Each row was made from one walk, in order. Every step used is in the known rows, and no mark comes twice. Write each row's walk.
Known rows
Q -> J -> U -> C: [-2.47 -0.17 -0.05 -3.25  3.69 -1.12 -0.41  1.83  4.41 -4.02 -0.04 -0.73
  0.66  0.65  1.51  0.52 -2.62  1.09 -0.70 -2.74 -3.20  0.78 -2.19 -0.36]
N -> Z -> X: [ 2.22  0.32  0.04 -4.05  0.97 -4.42  0.94 -2.09 -2.60 -3.20  1.26 -2.59
 -0.72 -1.17 -1.11  2.20 -3.21 -0.07  1.56  6.70 -3.50  0.26  0.30  0.29]
H -> Q -> J -> U -> C -> V -> S -> Z -> N: [ 1.56 -3.03 -3.14 -0.55  2.81 -0.45  2.92 -2.68  1.66  3.59  3.46  1.14
  2.96 -2.16 -5.78 -1.87  3.55  0.14 -2.72 -3.78  0.12  2.43 -1.56 -0.34]
N -> Z -> S -> V -> C -> U -> J -> Q: [-5.21  1.77  0.74  0.22  0.86 -0.21 -2.49 -2.16 -1.09 -5.49  0.30  1.65
  3.10  2.23  7.12  0.67 -1.07  2.12 -0.21  1.29 -2.94  3.32 -6.35 -2.01]
C -> U -> J -> Q: [-1.92  0.62  0.54 -3.99  3.10  0.43 -4.34 -3.21 -5.25 -4.97 -1.72  0.55
  1.75  2.73  7.15  2.23 -1.97  1.44  2.06  1.68 -0.87  5.29 -6.12 -1.42]
N -> Z -> X -> V: [ 2.75  1.97  1.90 -4.01  3.65 -2.01  2.26  0.66 -6.61 -2.00  1.57 -0.07
 -1.32 -4.46 -0.18  1.85 -0.26 -1.46  2.86  5.86 -6.56 -2.89 -0.14  1.76]
X -> V -> H -> Q -> J: [ 3.59  2.43  3.11 -0.78 -0.98 -1.10  0.52  2.33 -2.99  3.20  1.70 -0.86
 -6.46 -0.36 -5.20  1.70 -1.07 -0.67 -0.49  5.83  3.98 -1.19  4.97  5.83]
Q -> J: [ 3.92  1.38  3.82 -3.63  1.94 -0.35  2.48  1.99  1.68 -0.65  0.15 -2.81
 -3.48  1.61 -3.34  3.42 -4.12 -2.66 -0.28  6.08  4.18 -0.18  3.41  5.35]
C -> U: [ 0.16 -1.15  1.30 -0.49 -0.64  0.23 -4.08 -1.44 -0.97 -1.93 -2.49 -2.64
 -0.93  1.10  2.37  2.05 -2.38  1.37  5.96  5.53  1.81  5.85 -4.45  0.34]
N -> Z -> S -> V: [-3.06 -2.26  2.43  2.19 -2.49  0.58  0.95 -0.93  1.32 -0.82 -1.98 -0.03
  2.10  1.51  1.38  0.59  1.56 -2.62 -0.55  0.20 -3.10 -7.75 -2.23  0.76]
S -> Z -> N: [ 2.04 -2.68 -1.87 -4.51  2.61 -1.46  1.95 -2.01 -1.47  2.68  2.98 -1.95
  0.29 -1.71 -6.41 -0.60  2.46 -2.39  0.67 -1.27 -0.56  0.27 -0.36  0.19]
Q -> J -> U -> C -> V -> S -> Z -> X: [ 4.66 -1.52 -3.74  0.36  3.30  0.49  3.60 -0.24  4.97 -1.40 -0.15 -0.61
  3.92 -3.82  0.35 -0.51  1.62  0.00 -4.39 -1.35 -0.99  3.34  2.30 -3.36]
X -> Z: [ 2.95  1.30  3.99 -2.31 -0.96  0.72  0.40  1.74 -5.58 -0.68 -0.46 -5.12
  0.85 -3.10 -1.04 -1.23 -2.48 -1.99  1.63  6.23 -1.66 -2.94  2.40  1.37]
X -> Z -> N: [ 3.15 -0.87  0.30 -4.33  1.60 -0.03  1.80 -3.66 -5.28 -0.48  3.60 -3.42
 -0.56 -3.63 -4.38 -0.46 -0.01 -1.80  2.52  3.00 -2.46  0.92 -1.63  2.21]
U -> C -> V: [-1.03 -2.11  1.44 -2.36 -0.56  3.77 -1.74 -0.43 -4.04  4.27 -1.38  0.78
  0.93  4.64  1.09  3.93 -2.05  1.45  1.36 -5.76  0.86 -1.54 -5.67  1.52]
S -> V -> H -> Q -> J -> U: [ 0.50 -0.52  1.68 -0.43 -0.66 -0.07  1.67  5.23  0.73 -0.83 -3.00  0.20
 -1.03  0.88  0.64  0.98  2.60  0.32 -0.90  2.66  2.94 -1.49  2.58  0.31]
J -> U -> C -> V: [-1.68 -2.60  0.93 -2.37 -0.37  4.24 -0.67  1.53 -2.81  2.30 -2.50  1.37
  2.43  4.60  3.46  3.51 -0.58  2.57  1.16 -5.60  0.44 -0.82 -5.97 -0.31]
V -> H -> Q: [ 0.06 -0.55  0.02  0.37 -4.85 -2.38 -5.61 -2.54 -8.22  5.75 -0.79 -0.02
 -6.00  2.71 -4.05 -1.25  0.62  0.94  2.95  1.98  3.53 -3.04  3.19  2.32]
S -> V -> C -> U -> J: [-1.60  1.24 -3.48 -1.42 -2.04 -2.66 -3.23  0.06  4.35 -2.60 -0.08 -0.37
  0.77 -0.68  1.22  0.57 -2.49 -0.86  2.01 -5.35 -2.50  2.71 -2.74 -3.10]
N -> Z -> S -> V -> H: [-3.98 -1.19  1.40  4.35 -4.85  1.12  0.68 -0.73  3.04 -0.04  1.79  0.11
 -2.86 -1.53  0.65 -1.56  2.10 -0.35 -2.18 -1.40  1.95 -2.97  1.72  0.57]
S -> Z -> X -> V -> H -> Q -> J: [ 5.12  2.36  1.39 -0.41 -0.72 -1.76  2.02  3.27 -1.69  3.28  2.16 -1.45
 -5.24 -2.67 -5.90  1.24  0.41 -0.61 -2.33  5.32  2.91 -0.07  6.35  3.95]
H -> Q -> J -> U: [ 1.75 -0.48  1.78 -3.18  0.56 -0.72  1.08  4.24 -0.88 -1.84 -3.79 -0.62
 -0.53  2.79  0.37  1.19  0.29  0.66  1.24  5.69  2.10 -0.76  2.06  0.94]
H -> Q -> J -> U -> C -> V -> S: [ 0.25 -2.38 -0.07  3.96  1.71  2.88 -0.46 -4.78  2.08  2.23 -1.39  3.94
  3.44  2.45  1.03 -1.32 -0.65  0.99 -2.11 -2.99  3.57  0.93 -1.82  0.92]
Q -> J -> U -> C -> V: [-0.72 -1.83  1.70 -2.26  0.25  4.37  0.78  2.78 -1.01  1.88 -1.79  1.01
  1.97  4.11  2.48  4.22 -1.12  2.40 -0.11 -4.24  1.34 -0.13 -5.11  0.95]

Write each row's walk
[-3.73 -0.72 -1.42  0.96  0.25 -0.13 -0.68  0.96  5.05 -3.11  0.25  0.50
  0.01  0.17  2.05 -1.05  0.39  2.22 -2.23 -4.58 -3.50 -0.36 -2.02 -0.77] : Z -> S -> V -> H -> Q -> J -> U -> C
[ 2.11 -0.03  0.26  2.30  5.08 -0.75  1.58 -6.15  0.06 -2.28  1.08  2.86
  1.78 -4.06  0.50 -2.93 -0.61 -2.29 -0.25  3.39 -1.97 -0.37  1.25  0.90] : N -> Z -> X -> V -> S
[-0.46 -1.79  1.32 -2.07 -1.01  3.53 -0.64  2.40 -3.51  3.73 -2.19  1.44
  1.53  4.69  1.48  3.97 -0.50  3.07  0.37 -4.05  1.19 -0.96 -4.91  1.05] : H -> Q -> J -> U -> C -> V
[ 0.21  4.57 -0.39  1.05  2.24 -1.39  1.85  1.25 -0.21 -0.52  2.43  1.00
 -3.48 -1.00 -1.65 -1.29 -0.63 -1.70  1.97  0.94 -2.54 -2.04  4.18  0.81] : Z -> X -> V -> C
[-3.58  2.53  0.99  3.90 -0.46 -1.28  0.25  1.78  3.45  2.82  0.03  1.11
 -1.81  2.10 -2.60 -0.72  0.21 -3.89 -0.61 -4.29  1.42 -5.91  3.44  0.17] : S -> V -> C
[-0.24 -0.70  0.23  3.66 -6.75 -0.21 -3.90 -1.71 -6.72  4.70 -0.96 -0.30
 -3.69  0.15 -2.45 -2.37  3.16  0.29  0.75  0.87  0.84 -5.29  2.76  1.34] : X -> Z -> S -> V -> H -> Q
[ 1.13 -2.06 -0.33  1.86  2.07 -0.76  0.87 -0.19  3.74  3.41 -1.12 -0.63
  4.14 -2.06 -3.13 -4.71  1.20 -3.26 -3.13 -0.99  2.61 -2.22  5.21 -2.20] : V -> S -> Z
[ 4.83 -1.57 -4.11  0.72  2.15 -0.52  2.33 -0.78  2.53  0.22 -0.66 -0.12
  3.44 -3.08 -0.79 -0.85  2.18  0.47 -3.83 -0.97 -1.10  2.51  2.43 -3.14] : H -> Q -> J -> U -> C -> V -> S -> Z -> X
[ 0.23  4.52 -0.84  1.48  2.07 -1.82  2.76  3.22  0.92  0.83  2.70  0.69
 -2.25 -2.26 -2.57 -2.20  0.54 -1.98  0.41  0.01 -2.76 -2.51  5.44 -0.47] : S -> Z -> X -> V -> C
[-2.34 -0.99  0.60  3.26 -6.57 -2.54 -3.97 -1.92 -5.87  5.17 -0.22  0.71
 -3.90  1.65 -3.22 -1.58  2.29  1.04  0.78  1.21  1.01 -5.59  1.63  1.89] : N -> Z -> S -> V -> H -> Q
[-1.52  0.65  0.74 -5.50  3.58  0.15 -3.41 -3.32 -6.36 -3.81 -1.75  0.93
  1.26  3.71  5.65  1.72 -1.85 -0.49  0.92  0.25 -1.00  0.87 -3.55 -0.48] : U -> J -> Q
[-2.00 -0.55  1.15  1.14 -2.94  3.92  1.05  2.31  1.83  1.83  2.09  0.81
 -3.04  0.08  1.14  1.40  0.08  3.34 -2.26 -4.30  5.29  2.72 -0.02  0.86] : Q -> J -> U -> C -> V -> H
[ 1.27 -0.76  2.13 -1.52 -1.38  1.41  1.81  5.12 -0.96 -0.07 -2.96  0.30
 -1.12  2.45  0.98  1.63  1.53  2.25 -0.01  3.91  4.47  0.54  1.82  0.89] : C -> V -> H -> Q -> J -> U
[ 3.29  1.60  2.78  2.11 -3.80  0.26  1.29  1.94 -0.55  1.80  1.26 -2.09
 -4.25 -0.93 -4.06  0.51 -0.22 -0.53 -2.48  5.51  3.03 -2.03  4.74  4.66] : X -> Z -> S -> V -> H -> Q -> J
[ 0.67 -2.04 -0.06  2.62  1.88  1.67  3.26  2.90  6.06  3.66 -0.65  0.82
  6.17 -1.95 -1.38 -2.87  1.95 -0.65 -5.68 -3.64  2.88 -0.02  2.46 -2.52] : Q -> J -> U -> C -> V -> S -> Z
[-1.32 -1.33 -0.48  0.99 -5.31 -0.01 -4.91 -0.66 -7.84  6.25 -1.26  1.53
 -3.57  3.17 -1.54 -0.36  1.82  3.58  1.82 -1.93  2.88 -1.95 -0.07  0.85] : J -> U -> C -> V -> H -> Q
[-1.29  2.58 -1.26 -2.06  3.77 -0.17 -1.74 -0.51 -3.22 -4.50  0.44  1.24
  2.52 -1.06  6.11  0.78  0.25  1.53 -0.04  0.58 -3.27  5.36 -3.61 -3.23] : S -> Z -> X -> V -> C -> U -> J -> Q
[-1.12  5.20  0.62  0.96  1.81 -3.19  2.63  2.14 -0.15 -0.42  3.79  1.09
 -2.88 -1.74 -2.48 -1.31 -1.54 -1.10  1.33  2.55 -3.58 -2.38  3.70  0.81] : N -> Z -> X -> V -> C
[-5.26  2.27  0.98  5.45 -2.59 -1.24  1.81  1.21  5.45  0.45  1.37  1.07
 -0.51  2.72 -1.40 -2.24 -0.21 -1.81 -0.97 -1.49 -1.08 -5.96  2.14  0.29] : N -> Z -> S -> V -> C
[ 0.32 -3.90 -3.51 -0.92  3.65  0.51  2.75 -3.40  2.30  2.25  2.97  1.13
  4.03 -2.61 -3.76 -2.45  3.58 -0.48 -2.03 -5.44 -0.66  2.39 -2.51 -1.84] : J -> U -> C -> V -> S -> Z -> N
[ 0.53 -0.46 -3.04 -5.27 -1.33 -2.29 -4.36 -1.59  1.04 -3.75 -1.29 -1.83
  0.68 -0.26  2.02  1.29 -3.66 -0.15  4.12 -2.21 -2.42  4.35 -3.85 -2.16] : C -> U -> J
[-1.13  1.56 -3.72 -2.73 -1.66 -2.98 -3.67 -0.48  3.76 -3.30  0.31 -0.96
 -0.03  0.09  1.03 -0.01 -4.01  0.35  3.23 -3.26 -2.08  4.76 -2.11 -2.65] : V -> C -> U -> J
[-1.86 -0.93  1.17  5.01 -4.97  3.36  0.90 -0.34  2.31 -0.35  1.18 -1.00
 -2.52 -3.11  1.43 -2.13  2.87 -1.04 -2.18 -1.89  1.86 -2.53  2.82  0.09] : X -> Z -> S -> V -> H
[-2.99  1.32  0.70  4.84 -1.50 -0.26 -2.52  0.96  3.79 -0.06 -0.86 -0.72
 -0.83  0.33  1.02  0.89 -0.54  0.33  3.07  0.74  1.68  3.51 -2.69 -1.07] : S -> V -> C -> U
[ 5.48 -2.12 -3.30  0.20  2.04  0.62  2.04 -2.39  1.23  0.56 -1.24 -0.91
  3.00 -2.61 -0.54 -0.70  1.56 -1.44 -2.23 -0.24  0.35  1.50  3.09 -2.76] : C -> V -> S -> Z -> X
[-1.20  1.41 -3.50  0.22 -3.59 -0.94 -2.04 -0.02  5.09 -4.60  0.57 -1.49
  2.18 -2.17  2.58 -1.31 -2.20  0.21  1.48 -3.37 -4.66  3.05 -2.49 -3.49] : X -> Z -> S -> V -> C -> U -> J
[-3.86  1.68 -0.14  5.43 -2.04  0.49  1.12  0.19  5.52  0.44 -0.01  1.14
 -1.17  3.28 -0.57 -2.21  0.61 -2.57 -0.43 -3.19 -0.31 -5.64  2.70  0.13] : Z -> S -> V -> C
[ 1.34  0.46  1.97 -1.88  0.60  0.01  1.94  5.24 -1.20 -1.69 -1.84  0.25
 -1.87  0.00  0.74  0.42  1.95  1.11  0.51  5.03  1.70 -0.29  2.89  1.05] : X -> V -> H -> Q -> J -> U
[ 3.61 -2.37 -4.46  0.16  2.84  0.31  2.26 -1.47  3.35 -1.22 -1.02 -0.27
  4.46 -3.21  1.12 -1.49  2.10  0.14 -2.97 -2.60 -1.89  2.39  1.44 -4.51] : J -> U -> C -> V -> S -> Z -> X
[-0.36  2.71 -0.63  3.38  0.16 -0.67 -0.44  2.47  2.27 -1.19  1.16 -1.13
 -0.66 -3.26  0.64 -0.35  0.02  1.62  3.25  3.53 -1.18  6.16 -1.01 -1.83] : S -> Z -> X -> V -> C -> U
[-3.86  1.12 -0.43  0.14  1.33  1.50 -3.15 -3.10 -1.21 -5.65 -1.14  1.69
  2.55  2.91  7.90  0.76 -0.25  1.43  0.48 -0.54 -2.05  3.91 -5.83 -2.23] : Z -> S -> V -> C -> U -> J -> Q
[ 0.05 -2.38  0.41  3.38  2.72  3.84  1.07 -4.35  4.43  0.42 -1.02  3.51
  3.97  1.77  2.05 -0.96 -1.38  0.49 -2.60 -3.32  3.64  1.90 -2.06  0.63] : Q -> J -> U -> C -> V -> S
